Every row comes from one small tree of marks. Brackets hold a mark, then the marks that hang from it, in the order of their numbers. Every link used is in the known rows. Which tree was each row made from?
(in the rows, 128 means zero)
Known rows
{z_521 {z_70 z_228} {z_593 z_486}}: [112 122  59 148 128 140 133 111 147 124 136 140 131 156 139 146 128 146
 124 139 111 124 130 140 136 136 127 148  49 127 122]
{z_958 {z_593 z_486}}: [105 108  92 152 139 120 136  92 134 110 119 121 153 117 158 159 106 126
 130 146  99 131 130 108 139 110 142 130 152 146  92]
{z_24 {z_70 {z_521 z_593}} z_985}: [121 152 134 111 127 161 132 182 106 139 127 136 137 130 131  94 137 130
 121 110 153 124 141 128 142 131 122 115 188  99 136]
{z_521 z_629}: [114 128 147 143 135 123 106  99 144 112 117 127 132 142 103 150 130 130
 144 117 138 129 126 128 129 122 131 151 188 125 119]
{z_228 {z_70 {z_521 z_629}} z_985}: [129 135 192 128 126 102 139 118 134 119 120 129 120 100 154 140 112 146
 122 137 115 131 115  83 138 114 133 143 144 101 138]
{z_629 z_521}: [121 140 158 129 131 127 112  82 138 109 121 116 112 156 111 132 116 126
 145 117 135 133 132 137 134 134 131 162 188 141 145]
{z_521 z_70 {z_593 z_958} z_629}: [115 124 119 163 142 149 118  71 168 125 135 158 146 171 111 154 151 143
 129 132 134 126 111 105 126 160 126 153 122 120  86]
{z_985 {z_24 {z_70 z_228 z_521}}}: [164 127 117 101 116 134 154 251  86 141 119 102 124  91 134  71 129 111
 124 112 145 120 147 143 128 118 155  90 139 121 112]
{z_629 {z_521 z_70}}: [125 147 152 130 132 139  94  47 154 114 123 130 106 188 112 123 133 132
 146 123 139 127 129 132 123 144 134 163 167 140 130]
{z_228 z_593 z_985}: [ 88 122 107 131 135  95 140 126 123 125 136 140 143  75 150 154 107 132
 125 154 100 135 134 120 143 125 116 131 126 137 138]
{z_24 {z_70 {z_521 z_629}}}: [146 138 170 124 117 141 105 162 116 124 109 117 126 144 114 104 143 135
 131 107 158 122 128 133 129 124 143 125 204 111 107]
{z_629 {z_521 {z_70 z_24 z_228} z_593}}: [126 138  99 132 119 154 118  91 131 137 129 136  97 189  98 111 120 141
 140 116 139 127 129 135 119 138 117 148  60 131 157]
{z_521 {z_70 z_228} {z_593 z_486} z_629}: [116 121  82 160 128 141 118  90 160 122 130 146 134 173 114 160 137 153
 126 129 121 126 123 131 133 138 123 166  63 114 111]
{z_593 z_486 z_958}: [127 109 115 150 135 122 135 144 143 115 134 122 152 110 150 153 128 128
 135 155 109 126 127 125 135 129 146 118 139 138  89]
{z_985 {z_24 {z_70 z_228 {z_521 z_593}}}}: [150 125  85 112 121 147 165 244  89 146 128 118 131 110 130  82 125 121
 110 108 141 124 141 134 139 138 139  98 107 113 122]
{z_70 z_24 z_521}: [137 123 157 115 115 137 119 170 101 137 116 107 112 123 124 103 124 134
 147 128 139 126 129 132 124 102 132 103 125 125 125]
{z_228 {z_593 z_958} {z_985 z_24}}: [116 106  93 131 145  93 170 187 123 137 149 143 163  43 153 143 115 118
 118 169  96 134 136  93 136 144 130  97 115 135  92]
{z_629 z_381}: [114 136 149 124 142 129 126 103 140 121 125 119 126 147 120 135 132 115
 125 112 139 132 124 153 129 123 148 144 189 145 142]
{z_70 {z_228 z_593} {z_521 z_629}}: [126 114 179 138 108 119 129 124 118 129 106 109 132  99 120 130 130 140
 136 127 131 132 125 157 144 114 119 159  82 129 125]
{z_629 {z_381 z_70}}: [131 140 127 120 137 133 113  73 142 123 132 124 123 161 132 146 146 104
 115 108 138 128 115 154 114 131 134 128 175 156 142]
{z_381 z_70 {z_629 z_521}}: [149 136 142 118 130 145  90  38 143 105 132 108 104 194 124 144 142 102
 132 106 131 133 115 141 115 158 116 147 194 167 141]
{z_70 {z_228 {z_593 z_958}}}: [118 103 120 147 123 113 155 130 123 126 127 120 151  67 143 135 122 120
 134 150 111 128 131 153 139 126 129 131  72 154 120]
{z_228 z_70 {z_593 z_958} {z_985 z_24}}: [127 106 107 134 147  81 177 161 131 131 153 149 161  47 174 134 104 122
 107 176  83 129 128  67 137 153 129  91  97 123 110]
{z_24 {z_70 {z_228 z_593}}}: [123 123  90 129 117 119 134 159 104 127 124 126 139  97 133 102 122 121
 124 126 129 121 143 163 134 126 129 113 119 141 143]
{z_381 z_70 z_629}: [140 122 112 119 133 140 101  74 136 110 135 114 118 162 139 149 147 100
 130 116 124 128 116 140 114 145 121 119 176 164 127]
{z_70 z_228 {z_521 z_629}}: [135 125 180 132 111 129 130 138 121 123 103 100 117 112 115 129 131 133
 143 112 141 130 125 150 136 101 138 157 118 124 125]
{z_228 z_70}: [122 128 140 133 137 111 128  91 141 110 127 129 126 124 147 127 108 126
 130 134 117 122 124 111 134 129 134 128 152 125 149]
{z_70 {z_521 {z_593 z_486}}}: [118 117 120 139 125 140 136 152 127 127 128 121 137 144 148 145 123 151
 120 138 115 132 123 129 154 135 124 135 103 116 115]
{z_228 {z_70 z_521} z_593 {z_985 z_24}}: [133 116 142 114 132  87 167 171 112 137 138 133 138  60 175 116 102 134
 106 163  94 132 130  80 145 138 123 100  90 110 127]
{z_228 z_70 {z_593 z_486 z_958}}: [131  99 122 159 134 100 144 105 150 114 140 138 165 100 176 145 115 140
 116 177  88 124 118 107 143 151 126 112  84 129 106]
{z_228 z_70 {z_593 z_958} z_985}: [111 114 132 144 138  85 164 110 137 122 145 148 155  57 180 146 103 133
 112 174  85 130 120  83 142 140 124 113  96 131 132]
{z_985 z_24}: [127 120 102 120 144 118 135 164 125 124 131 123 135 110 121 123 122 110
 136 128 128 127 140 118 129 131 140 111 173 129 109]

Write each row's tree
[119 140  86 114 122 114 153 198 101 127 130 126 125  75 147 116 109 118
 123 123 122 124 147 133 128 105 148 109 147 132 155] | {z_24 {z_70 {z_228 z_985}}}
[143 162 213 105 131 156 110 156 127 134 113 124 130 150 102  96 161 121
 121  91 178 126 131 146 124 113 145 136 252 102 125] | {z_24 {z_70 {z_521 {z_629 z_381}}} z_985}
[115 110 124 129 110  98 162 179 106 133 126 113 139  51 174 146 107 147
 118 165  88 135 136 141 153 106 126 131  37 131 131] | {z_70 {z_228 {z_593 z_486} z_985} z_521}
[142 124 157 130 104 127 125 166 104 133 108 114 136 109 120 100 136 137
 125 116 144 123 132 159 137 122 127 133 118 121 123] | {z_24 {z_70 {z_228 z_593} {z_521 z_629}}}
[138 120 117 147 120 145 111 102 142 125 129 131 137 172 135 169 144 148
 114 124 122 130 107 123 135 145 106 139 105 114 103] | {z_381 {z_70 {z_521 {z_593 z_486} z_629}}}
[134 135 167 102 110 145 138 194  92 144 113 105 111  83 120  92 126 121
 155 120 145 125 147 147 125  76 128 108 107 116 150] | {z_70 {z_24 z_985} z_228 z_521}
[143 134 114 102 132 155  94 112 121 127 138 125 116 148 122 126 150  97
 145 115 138 125 130 129  99 121 106  89 180 142 137] | {z_381 {z_70 {z_24 z_985}} z_629}
[139 134  82 101 138 110 168 163 120 139 144 125 123  91 145 143 128  92
 103 116 117 133 131 134 112 120 143 108 118 148 144] | {z_629 {z_381 {z_70 {z_228 {z_985 z_24}}}}}
[153 147 148 112 127 144  97  70 133 131 131 119  97 198 103 124 136 111
 127 100 150 130 115 147 100 134 125 125 166 154 160] | {z_629 {z_381 {z_70 z_24}} z_521}
[139 116  68 119 125 115 146 208  98 137 132 127 147  85 127  89 122 110
 119 127 128 121 151 148 130 138 133  90 120 132 121] | {z_985 {z_24 {z_70 {z_228 z_593}}}}
[109 112  77 120 133  88 172 189 106 137 139 131 142  42 144 135 103 118
 121 150  97 134 147 122 139 121 125 114  76 135 132] | {z_70 {z_228 z_593 {z_985 z_24}}}
[113 139 126 144 137 148 124  65 163 130 126 144 122 194  95 145 149 134
 115  99 147 131 113 151 124 139 134 181 101 127 136] | {z_521 {z_70 z_228} z_593 {z_629 z_381}}
[110 101  87 149 124  92 174 168 124 127 142 129 160  39 174 165 109 135
 120 177  79 133 134 127 146 120 132 122  46 143 112] | {z_70 {z_228 {z_593 z_486 z_958} z_985}}
[126 115  54 116 127  93 162 161 108 139 145 136 140  57 156 145 116 105
 112 146  95 130 139 124 124 132 111  97  61 146 136] | {z_381 {z_70 {z_228 z_593 {z_985 z_24}}}}
[117 138 144 113 125 158 131 173 105 147 127 132 123 126 116 107 127 137
 139 121 144 130 136 119 135 110 107 109 128 100 143] | {z_70 {z_24 z_985} {z_521 z_593}}
[153 125 193 129 117 125 113 125 125 127 113 120 111 141 121 108 121 145
 138 125 138 122 113  97 121 112 128 114 125  99 133] | {z_228 {z_70 z_24 {z_521 z_629}}}
[134 134 114 127 134 167  90  60 144 126 139 134  97 232  97 119 138 135
 135 114 138 132 117 116 114 169 111 145 127 139 135] | {z_381 {z_629 {z_521 {z_70 z_24} z_593}}}
[114 104  91 145 119 107 136 132 125 120 127 119 146  95 145 146 114 135
 130 151 100 128 138 162 146 120 123 136  64 142 127] | {z_70 {z_228 {z_593 z_486}}}
[121 138 158 143 145 147 144  78 155 125 137 129 131 181 112 144 130 124
 111 112 138 141 111 135 138 165 137 169 164 146 139] | {z_629 z_381 {z_521 {z_593 z_958}}}
[127 114 131 150 115 137 142 151 131 126 117 115 134 136 125 153 126 154
 124 123 122 133 121 139 151 122 125 162  70 110 117] | {z_70 z_228 {z_521 {z_593 z_486} z_629}}
[109 128  43 123 141 122 168 168 128 141 147 152 128 101 138 134 117 127
 114 137 109 130 140 102 130 138 130 123  61 121 127] | {z_521 {z_70 {z_228 {z_985 z_24}}} z_593}
[129 156 174 123 140 144  98  34 165 119 125 128 102 209 104 122 144 125
 128 110 151 131 120 150 118 147 147 175 186 147 139] | {z_629 z_381 {z_521 z_70}}
[146 137 228 128 130 125 124  83 149 121 112 116 119 160 128 125 135 135
 114 110 143 130 104 120 131 125 145 156 168 113 139] | {z_228 {z_70 {z_521 {z_629 z_381}}}}
[138 140 159 123 136 150  84  34 158 107 127 118  99 207 113 125 145 121
 142 116 138 131 122 134 119 160 133 166 185 154 124] | {z_381 {z_629 {z_521 z_70}}}
[134 155 145 111 121 152 106 100 130 134 121 130  95 153  93  93 131 124
 162 117 151 123 148 139 107 105 124 139 119 124 158] | {z_629 {z_521 {z_70 {z_24 z_985} z_228}}}
[110 129  79 122 119 102 153 183  98 133 133 135 140  63 152 119 109 125
 115 139 113 126 146 141 136 118 129 112 111 136 152] | {z_24 {z_70 {z_228 z_593 z_985}}}
[146 134 136 126 130 139  93  86 140 132 129 131 116 187  94 144 151 116
 126 101 153 127 109 140  96 123 125 115 165 137 133] | {z_521 {z_629 {z_381 {z_70 z_24}}}}
[143  95 111 153 127 106 136 134 133 126 143 139 154 104 162 129 112 144
 123 180  93 121 119 100 128 140 121  81  58 121 108] | {z_228 {z_70 z_24} {z_593 z_486 z_958}}
[116 130  98 147 134 150  94  92 147 135 131 158 122 195  87 135 139 150
 137 121 144 124 118 107 114 141 112 134 108 108 113] | {z_521 {z_70 z_24} z_593 z_629}
[145 148 152 116 123 148 110  85 138 135 121 118  86 192  92 101 136 124
 137 106 153 127 126 160 103 120 146 151 108 146 159] | {z_629 z_381 {z_521 {z_70 z_24 z_228}}}
[127 155 169 118 143 154  85  86 156 138 125 149 118 183  78 118 162 127
 143 108 168 124 128 128  99 110 132 136 186 110 124] | {z_521 {z_70 {z_24 z_985}} {z_629 z_381}}
[122 126  64 113 139  99 148 215 102 138 147 148 153  73 144 110 114 119
 109 145 115 127 149 105 132 143 129  80 161 120 114] | {z_228 z_593 {z_985 {z_24 z_70}}}
[116 127 160 142 127 142 124 118 133 127 117 126 131 153 111 145 132 148
 127 112 140 134 115 122 147 136 118 160 139 110 119] | {z_70 {z_521 z_593 z_629}}
[121 138 118 141 141 145 113  52 158 125 135 144 133 200 105 171 150 122
 104  95 143 134 102 136 121 154 113 155 161 134 136] | {z_521 z_593 {z_629 {z_381 z_70}}}
[118 130 137 122 132 114 120 111 123 131 133 148 137 104 134 105 111 130
 138 149 121 122 138 108 127 118 101  96 119 108 159] | {z_228 {z_70 {z_24 z_985}} z_593}
[149 143 174 111 116 153  93 129 118 139 118 126 117 139 107 122 152 124
 148 111 156 123 126 121 106 101 105 105 159 109 123] | {z_381 {z_70 {z_24 z_985} {z_521 z_629}}}
[146 131 171 128 117 137 100  92 132 122 115 116 121 149 126 145 149 127
 133 112 142 127 112 133 120 123 118 136 154 129 111] | {z_381 {z_70 {z_521 z_629}}}
[127 145 119 116 119 125 125 120 124 134 128 130  90 134 118 116 113 134
 145 132 125 129 137 120 110 109 132 137  82 135 158] | {z_629 {z_521 {z_70 z_24 {z_228 z_985}}}}
[162 131 147 114 127 135 119 212 110 133 119 119 134 130 109  92 143 124
 127 107 158 122 135 115 124 133 146 103 204 102  85] | {z_985 {z_24 {z_70 {z_521 z_629}}}}
[110 121  82 124 118 109 134 139 113 144 136 145 119  89 138 122 116 138
 134 157 108 125 138 127 116 111 118 110  27 135 142] | {z_521 {z_70 z_24 {z_228 z_593 z_985}}}
[134 139 196 115 123 146 102 158 118 137 111 122 120 124  95 111 139 135
 157 116 159 127 135 118 120  91 120 119 172  97 121] | {z_70 {z_24 z_985} {z_521 z_629}}
